What can hang from each mark:
Q_209: Q_862
Q_893: Q_862
Q_923: Q_980
Q_234: Q_923
Q_456: Q_862 Q_923
Q_980: Q_923
Q_862: Q_115 Q_456 Q_893 Q_980
Q_438: Q_923
Q_115: Q_140 Q_862

Each row was made from one small tree. Brackets hold a mark, then the marks that hang from it, in the order of their numbers. Every link used is in the known rows. Write each row's tree.
Known rows:
{Q_438 Q_923}: [-1.393 -0.482  2.224 -0.700 -0.359  0.364 -0.648  1.687 -0.926  2.096
  0.511  0.552 -0.322  0.854 -0.628  0.600 -2.391  1.816 -0.442 -0.674
 -0.812  0.219  1.232 -0.131]
{Q_209 {Q_862 {Q_115 Q_140} Q_456 Q_893}}: [ 2.453  3.900 -2.353 -1.020  1.622 -2.962  0.307  0.605  0.232  7.132
 -0.415 -1.662 -2.063  0.658  2.561  0.858 -0.962  0.050  0.179 -4.253
 -0.610  3.352 -0.491  2.093]
{Q_862 Q_115 {Q_456 {Q_923 Q_980}} Q_893}: [-2.862  2.033 -0.991  0.509  0.730 -3.992 -4.021 -0.293  0.831  6.765
  0.518  0.977 -3.520  4.138  2.510  0.796 -3.165 -0.124  0.864 -2.621
 -0.080  1.139  1.268  0.012]
{Q_234 Q_923}: [-1.316  2.102 -0.503 -1.047  0.582  1.734 -2.856  0.060  0.344  1.573
  1.832  0.485 -0.320  0.431 -1.372  0.872 -0.978  0.948 -0.395  0.254
  1.192 -0.285  0.621 -2.034]
{Q_115 Q_140 {Q_862 Q_456 Q_980}}: [ 3.754  2.231 -1.845 -2.035 -1.592 -1.558  0.309 -2.377 -0.854  1.520
 -0.435 -1.151 -2.454  0.914  1.067 -2.757 -1.584  0.084  1.614  0.355
  0.685  2.429  1.665  1.511]
{Q_456 {Q_862 Q_893} Q_923}: [-2.961  0.951  0.204  0.413  0.160 -2.409 -1.603  1.062  2.972  6.183
  0.646 -1.752 -1.267  3.266  0.535 -0.638 -1.632  2.558  0.106 -0.464
  1.253  0.391 -1.509  2.342]
{Q_893 Q_862}: [ 0.620  0.297 -0.238 -0.724  0.320  0.305 -1.630 -0.266  0.220 -0.094
 -0.665 -0.576 -1.340 -0.279 -1.042  0.124 -2.147 -0.296 -0.143  1.468
 -0.146  0.615 -0.327  3.115]
{Q_209 {Q_862 {Q_980 Q_923}}}: [-3.163  2.162  0.557 -2.709  1.973 -0.633  3.076  0.606  0.033  2.921
  1.204 -0.776 -1.220 -0.386 -1.059 -1.055 -0.693  0.519  1.291  3.118
  4.264  1.926  0.454  1.867]
{Q_862 {Q_456 Q_923} Q_893 Q_980}: [-0.956  2.609 -1.020 -0.798  0.219 -2.791 -1.918  0.003  2.456  4.105
 -2.372 -0.098 -5.871  3.022  1.922 -1.659 -0.236  2.185  1.730 -1.596
 -1.013  0.714  0.134  0.636]
{Q_456 {Q_862 Q_893}}: [-0.961  1.028 -0.121 -0.305  0.343 -1.518 -0.355  0.661  3.023  4.226
 -0.800 -1.128 -0.422  2.964 -0.150  0.385 -0.980  1.344  0.280 -0.056
 -0.591 -0.297 -1.257  0.753]
{Q_456 {Q_862 Q_115 Q_980} Q_923}: [-3.391  1.158  0.365 -0.415 -0.285 -1.670 -0.822 -0.134  1.616  5.442
  1.241 -0.223 -1.862  3.552  0.815  0.562 -1.589  0.255  1.947  2.285
  3.286 -0.760 -0.559  2.722]
{Q_209 {Q_862 Q_456}}: [-1.606  2.865 -2.920 -1.221  0.559 -2.505  0.633  1.199  0.019  1.828
 -1.315 -0.286 -1.539 -0.044  0.414  0.131  1.328  0.560 -0.485 -0.111
  0.281  3.200  0.505  0.895]
{Q_923 Q_980}: [-2.580 -0.188  0.669  0.992 -0.579 -1.663 -1.445 -0.369 -0.161  0.008
  1.582  1.346  0.410  1.446 -1.272  0.196 -2.343 -1.174  0.441  1.339
 -0.385 -0.291  1.047 -1.517]
{Q_862 {Q_456 {Q_923 Q_980}} Q_893}: [-2.889  2.134 -1.174  0.768  0.144 -3.967 -4.195  0.129  1.248  3.999
 -0.054  0.690 -3.397  3.428  1.431 -1.168 -3.169  1.592  0.515 -2.405
 -0.957  1.611  0.763 -1.002]
{Q_209 {Q_862 Q_893}}: [-2.245  1.928 -0.299 -0.537  1.584 -1.626  1.693  0.506  1.468  3.809
 -0.845 -1.516 -0.225  1.041 -0.870  0.809  0.116  1.040  0.185 -0.514
  0.215  1.823 -1.033  1.358]
{Q_456 {Q_862 Q_115 Q_980}}: [-1.314  0.689  0.232 -1.009 -0.049 -0.872  1.075 -0.267  1.231  3.916
 -0.416 -0.031 -1.261  3.555  0.176  1.466 -0.716 -0.895  1.722  2.622
  1.073 -1.950 -0.022  1.880]
{Q_893 {Q_862 Q_115}}: [ 0.716  0.450 -0.044 -1.115  0.975  0.623 -1.614 -0.639 -0.448  1.659
 -0.274 -0.006 -1.211  0.571  0.348  1.804 -1.985 -1.770 -0.024  1.424
 -0.061  0.617  0.304  3.845]
{Q_456 Q_923}: [-2.275  0.340 -0.192  0.645 -0.102 -0.783 -1.954  0.069  0.110  1.650
  1.426 -0.532 -0.486  0.501  0.939 -1.315 -0.666  1.241  0.003  0.143
  1.798  0.569 -0.552  1.202]
{Q_862 Q_115}: [ 0.196 -0.115  0.306 -0.203  0.798  0.204  0.377 -0.382 -0.611  2.258
  0.541  0.593 -0.014  0.484  1.350  1.619 -0.196 -1.560  0.381 -0.577
  0.511 -0.411  0.405  0.538]
{Q_234 {Q_923 Q_980}}: [-4.339  1.974  0.103  0.143  0.305 -0.289 -4.133 -0.854  0.020  1.410
  2.989  1.651 -0.418  1.468 -2.545  1.057 -4.001 -0.361  0.295  1.435
  0.764 -0.395  1.582 -3.159]
{Q_862 Q_893}: [ 0.409  0.749  0.783 -0.062  0.899 -0.661  0.044 -0.349  1.690  2.402
 -1.513 -0.439 -1.556  1.178  0.466  0.476  0.098  0.416  0.037 -1.865
 -1.057 -0.155 -0.698 -0.137]
{Q_209 {Q_862 Q_115 Q_893}}: [-1.724  2.009  0.481 -0.724  2.632 -1.059  1.792  0.075  0.839  5.839
 -1.128 -1.250 -0.800  1.616  0.389  2.403  0.260 -0.688  0.383 -1.360
  0.318  1.406 -1.161  2.162]

Write each row's tree:
[ 4.212  2.255 -2.307 -1.386 -0.256 -1.621 -1.425 -2.570 -0.133  4.501
 -0.812 -1.881 -1.820  0.823  1.769 -2.320 -2.562  1.217  0.332 -2.837
 -0.991  3.535  0.658  1.630] -> {Q_115 Q_140 {Q_862 Q_456 Q_893}}
[ 0.886  0.801  1.616 -0.650  1.495 -0.258  1.105 -1.336  1.670  4.512
 -1.973  0.215 -2.981  2.944  1.063  1.500  0.060 -1.194  2.001 -1.065
 -1.185 -1.458  0.007  0.445] -> {Q_862 Q_115 Q_893 Q_980}
[ 1.466  2.492 -2.374 -0.791 -1.540 -1.613 -2.698 -1.789 -1.381  3.884
  1.655 -1.952 -1.032  0.070  2.126 -3.784 -3.023  1.840 -0.334 -0.738
  2.012  4.395  0.516  2.863] -> {Q_115 Q_140 {Q_862 {Q_456 Q_923}}}
[-1.824  3.091 -2.688 -1.610  1.582 -2.038  0.820  1.006 -0.390  3.847
 -0.596  0.321 -1.679  1.084  1.812  1.924  1.125 -0.984 -0.020 -0.560
  1.104  2.688  0.622  1.444] -> {Q_209 {Q_862 Q_115 Q_456}}
[-0.156  1.294  0.935 -1.413  0.005 -0.286  1.622 -4.186  1.265  2.740
 -2.229 -1.159 -2.246  2.878 -0.821 -1.178 -1.270  0.181  1.761  1.425
  0.165  0.351  0.307  1.503] -> {Q_115 {Q_862 Q_893 Q_980}}
[ 0.648  2.373 -1.317 -2.879  1.601 -1.011 -0.866  0.414 -1.026  4.814
  0.041  1.497 -3.815  0.984  2.912 -0.036 -0.809 -0.996  1.810  0.132
  2.504  0.875  2.133  0.523] -> {Q_862 Q_115 Q_456 {Q_980 Q_923}}
[ 3.659  2.075  1.609 -2.074  2.227 -0.007  0.267 -0.874 -0.041  7.014
  2.313 -1.098 -2.318  0.129  2.465 -0.892 -3.453 -0.824  2.212 -2.711
  2.079  0.131  0.163  1.352] -> {Q_862 {Q_115 Q_140} Q_893 {Q_980 Q_923}}
[ 1.669  2.406 -0.615 -3.079  2.622 -1.754 -0.294 -0.043  0.708  6.641
 -0.792  1.129 -5.400  2.279  2.993 -0.035 -0.690 -0.232  2.027 -1.749
  1.428  0.881  1.363  0.204] -> {Q_862 Q_115 Q_456 Q_893 {Q_980 Q_923}}
[ 3.701  1.874  1.104 -2.486  1.892  0.373 -0.712 -0.545 -1.624  4.587
  2.398 -0.738 -2.042 -1.178  1.012 -0.648 -4.929 -1.689  1.581  1.090
  3.144  1.425  0.814  4.059] -> {Q_893 {Q_862 {Q_115 Q_140} {Q_980 Q_923}}}
[-0.768  2.375 -0.977 -1.883  0.490 -1.349 -3.660 -0.254  0.198  3.510
 -1.816  0.630 -5.922  2.526  1.887 -0.050 -1.808 -0.365  1.583  1.493
  0.371  1.799  0.953  4.653] -> {Q_893 {Q_862 Q_115 {Q_456 Q_923} Q_980}}
[ 4.388  1.612  0.926  0.216  0.845 -0.369 -0.616 -0.940 -0.296  5.549
  0.585 -1.083 -0.422  0.547  2.231  0.407 -1.913 -0.690  0.498 -4.537
 -0.708  0.109 -0.840  1.026] -> {Q_862 {Q_115 Q_140} Q_893}
[ 5.354  3.088 -0.933 -0.990  0.896 -1.895 -0.729 -0.771  0.912  5.437
 -1.461 -0.450 -4.677  1.891  2.988 -0.310 -1.080 -0.294  2.041 -4.172
 -2.055  0.540  0.730  0.642] -> {Q_862 {Q_115 Q_140} Q_456 Q_893 Q_980}
[ 2.635  2.316 -2.105  0.269 -0.449 -2.237 -3.455  0.123 -1.293  5.193
  1.669 -0.657 -2.224 -0.042  4.279 -1.000 -2.445  0.541  0.385 -3.894
  1.108  2.477  0.404  2.096] -> {Q_862 {Q_115 Q_140} {Q_456 Q_923}}
[ 3.687  3.273 -1.716  0.223  0.911 -2.595 -3.800  0.261  0.110  7.396
  0.978 -1.418 -3.271  1.137  4.158 -0.500 -2.519  1.085  0.636 -5.232
 -0.207  2.442 -0.279  1.728] -> {Q_862 {Q_115 Q_140} {Q_456 Q_923} Q_893}
[-2.148  2.537  1.193 -1.400  2.050 -1.727  3.106 -1.127  1.287  5.262
 -1.932 -0.734 -2.124  2.770  0.167  2.043  0.995 -0.948  1.485  0.202
  0.588  0.689 -0.785  2.114] -> {Q_209 {Q_862 Q_115 Q_893 Q_980}}
[-3.125  1.823  0.741 -1.494  1.413 -1.169  3.110 -0.549  0.096  3.075
 -0.574 -0.065 -0.967  1.482 -0.371  1.574  0.854 -1.651  1.256  2.235
  1.793  0.548  0.011  2.327] -> {Q_209 {Q_862 Q_115 Q_980}}
[ 2.056  2.444 -0.664 -1.800  1.206 -1.916 -0.292 -0.892  1.601  4.787
 -3.671  0.885 -5.345  3.252  2.559  1.134  0.736 -0.578  2.140 -1.900
 -2.195 -0.139  0.909  0.043] -> {Q_862 Q_115 Q_456 Q_893 Q_980}
[ 1.340  2.829 -1.654 -1.300 -1.860 -2.195 -1.974 -2.620 -0.746  3.488
  0.856 -1.858 -2.914  1.022  1.553 -4.138 -2.399  1.496  1.522  0.409
  2.319  3.361  1.306  3.001] -> {Q_115 Q_140 {Q_862 {Q_456 Q_923} Q_980}}
[ 5.693  2.601 -1.783 -0.673  0.889 -2.006 -2.201 -0.229  0.281  5.823
 -0.480 -0.701 -2.716  0.951  3.569  0.325 -1.506  0.044  0.645 -5.609
 -1.690  1.610  0.053  0.778] -> {Q_862 {Q_115 Q_140} Q_456 Q_893}
[ 0.380  2.488 -1.060 -3.969  1.586 -1.307  0.008 -2.513  0.442  5.201
 -1.536 -0.945 -4.654  2.329  1.187 -2.595 -1.766  1.078  2.118  1.164
  2.215  2.609  1.758  0.716] -> {Q_115 {Q_862 Q_456 Q_893 {Q_980 Q_923}}}
[-6.239  0.473  0.085  1.112 -0.581 -2.661 -2.308  0.329  0.451  6.510
  3.852  0.618  0.392  4.190  0.550  1.144 -4.078 -0.617  0.509  2.639
  2.835 -0.415  0.107  1.521] -> {Q_456 {Q_862 Q_115} {Q_923 Q_980}}
[ 3.132  1.690  0.254  0.256  0.590 -1.384  0.025 -0.255  1.818  7.527
  1.061 -1.810  0.171  2.569  1.996  0.857 -3.268  0.509  0.145 -2.369
  0.016 -0.370 -1.409  2.204] -> {Q_456 {Q_862 {Q_115 Q_140} Q_893}}
[-1.473  3.812 -1.524 -1.871  1.590 -3.377  1.478  0.305  2.301  3.652
 -3.441 -0.830 -4.407  2.658  0.158 -0.043  1.531  1.330  1.180 -0.215
 -1.420  2.213  0.116  0.951] -> {Q_209 {Q_862 Q_456 Q_893 Q_980}}
[ 3.729  1.280  0.846 -1.166  0.297  0.229 -0.674 -1.406 -0.690  2.612
  0.244 -0.900 -2.068  0.077  0.455  0.176 -3.284 -1.963  1.732  1.010
 -0.207  0.060  0.235  4.298] -> {Q_893 {Q_862 {Q_115 Q_140} Q_980}}
[ 1.795  4.122 -1.865 -1.749  0.754 -2.854  1.480  0.291 -0.819  4.476
 -0.280 -0.903 -2.643  0.483  1.782  0.129 -0.427 -0.750  1.364 -1.325
  0.355  2.815  0.465  2.107] -> {Q_209 {Q_862 {Q_115 Q_140} Q_456 Q_980}}
[-2.215  3.137  1.139 -2.821  3.788 -1.129  2.872 -0.199  0.871  7.321
  0.276 -0.782 -2.217  1.435  0.752  0.887 -0.809 -0.760  1.821  0.696
  3.714  1.617  0.116  2.182] -> {Q_209 {Q_862 Q_115 Q_893 {Q_980 Q_923}}}
[ 2.495  1.419  0.215 -0.261 -0.864 -1.442  0.730 -0.567  0.386  4.608
  1.622 -1.175 -0.418  1.935  0.982  0.352 -2.609 -1.116  1.403  0.154
  1.325 -1.094 -0.130  2.269] -> {Q_456 {Q_862 {Q_115 Q_140} Q_980}}
[ 3.818  1.121  1.159 -0.303 -0.064 -0.296  1.031 -1.203 -1.024  2.955
  0.807 -0.414 -0.914  0.072  1.427 -0.281 -1.323 -1.983  1.824 -0.874
  0.486 -0.466  0.161  1.285] -> {Q_862 {Q_115 Q_140} Q_980}
[ 3.119  2.776 -1.994 -0.625  0.344 -1.523 -4.407  0.656 -1.151  4.631
  1.479 -0.830 -3.072 -0.453  2.874 -1.262 -4.017  0.234 -0.028 -1.667
  1.167  3.381  0.113  5.036] -> {Q_893 {Q_862 {Q_115 Q_140} {Q_456 Q_923}}}
[ 0.633  2.279 -1.853 -3.720  1.274 -0.811 -1.709  0.688  0.011  1.811
 -1.148  0.749 -5.497  0.039  0.569 -1.585 -2.054  0.499  1.517  2.095
  1.267  1.814  1.871  2.843] -> {Q_893 {Q_862 Q_456 {Q_980 Q_923}}}
[-0.611  0.927 -0.234 -0.795  1.248 -1.192 -0.163  0.260  2.245  6.713
 -0.441 -0.743 -0.621  3.739  1.466  2.450 -1.276  0.034  0.252 -1.084
  0.287 -0.792 -0.956  2.015] -> {Q_456 {Q_862 Q_115 Q_893}}
[ 0.976  2.058 -1.582 -1.593  0.361 -1.130 -0.151 -0.536  0.019  2.241
 -2.106  1.239 -4.147  2.044  2.071  1.278  0.492 -1.448  1.632 -0.115
 -0.720 -0.034  1.716  0.197] -> {Q_862 Q_115 Q_456 Q_980}
[ 1.989  1.383  0.912 -2.608 -0.150  0.159  1.280 -2.732 -2.009  3.820
  3.211 -1.680 -0.115 -0.817  0.196 -3.511 -3.765 -0.179  1.680  1.950
  4.732  2.073  0.964  1.910] -> {Q_115 Q_140 {Q_862 {Q_980 Q_923}}}
[-2.472  2.523  0.959 -1.260  1.383 -1.997  2.922 -0.637  2.263  3.448
 -2.462 -1.283 -2.175  1.726 -1.235  0.117  0.785  0.694  0.917  0.582
  0.016  0.690 -0.587  1.439] -> {Q_209 {Q_862 Q_893 Q_980}}
[-6.897  0.152 -0.006  1.500 -1.019 -2.999 -2.739  0.486  0.720  3.705
  3.469 -0.078  0.515  3.424 -0.669 -0.741 -4.169  1.151  0.312  2.700
  2.323 -0.019 -0.137  0.842] -> {Q_456 Q_862 {Q_923 Q_980}}
[-2.848  1.865  0.961 -0.498  0.422 -1.906 -0.715  0.011  2.875  8.019
 -0.376 -1.173 -3.079  4.899  1.265  0.587 -1.810  0.973  2.172  0.434
  1.244 -0.899 -1.481  3.154] -> {Q_456 {Q_862 Q_115 Q_893 Q_980} Q_923}
[-1.053  3.392 -2.131 -1.241  1.782 -2.947  0.065  0.868  2.033  4.135
 -2.279 -0.830 -2.804  1.516  1.204  0.135  1.471  1.418 -0.170 -1.359
 -1.199  3.251 -0.494  0.864] -> {Q_209 {Q_862 Q_456 Q_893}}
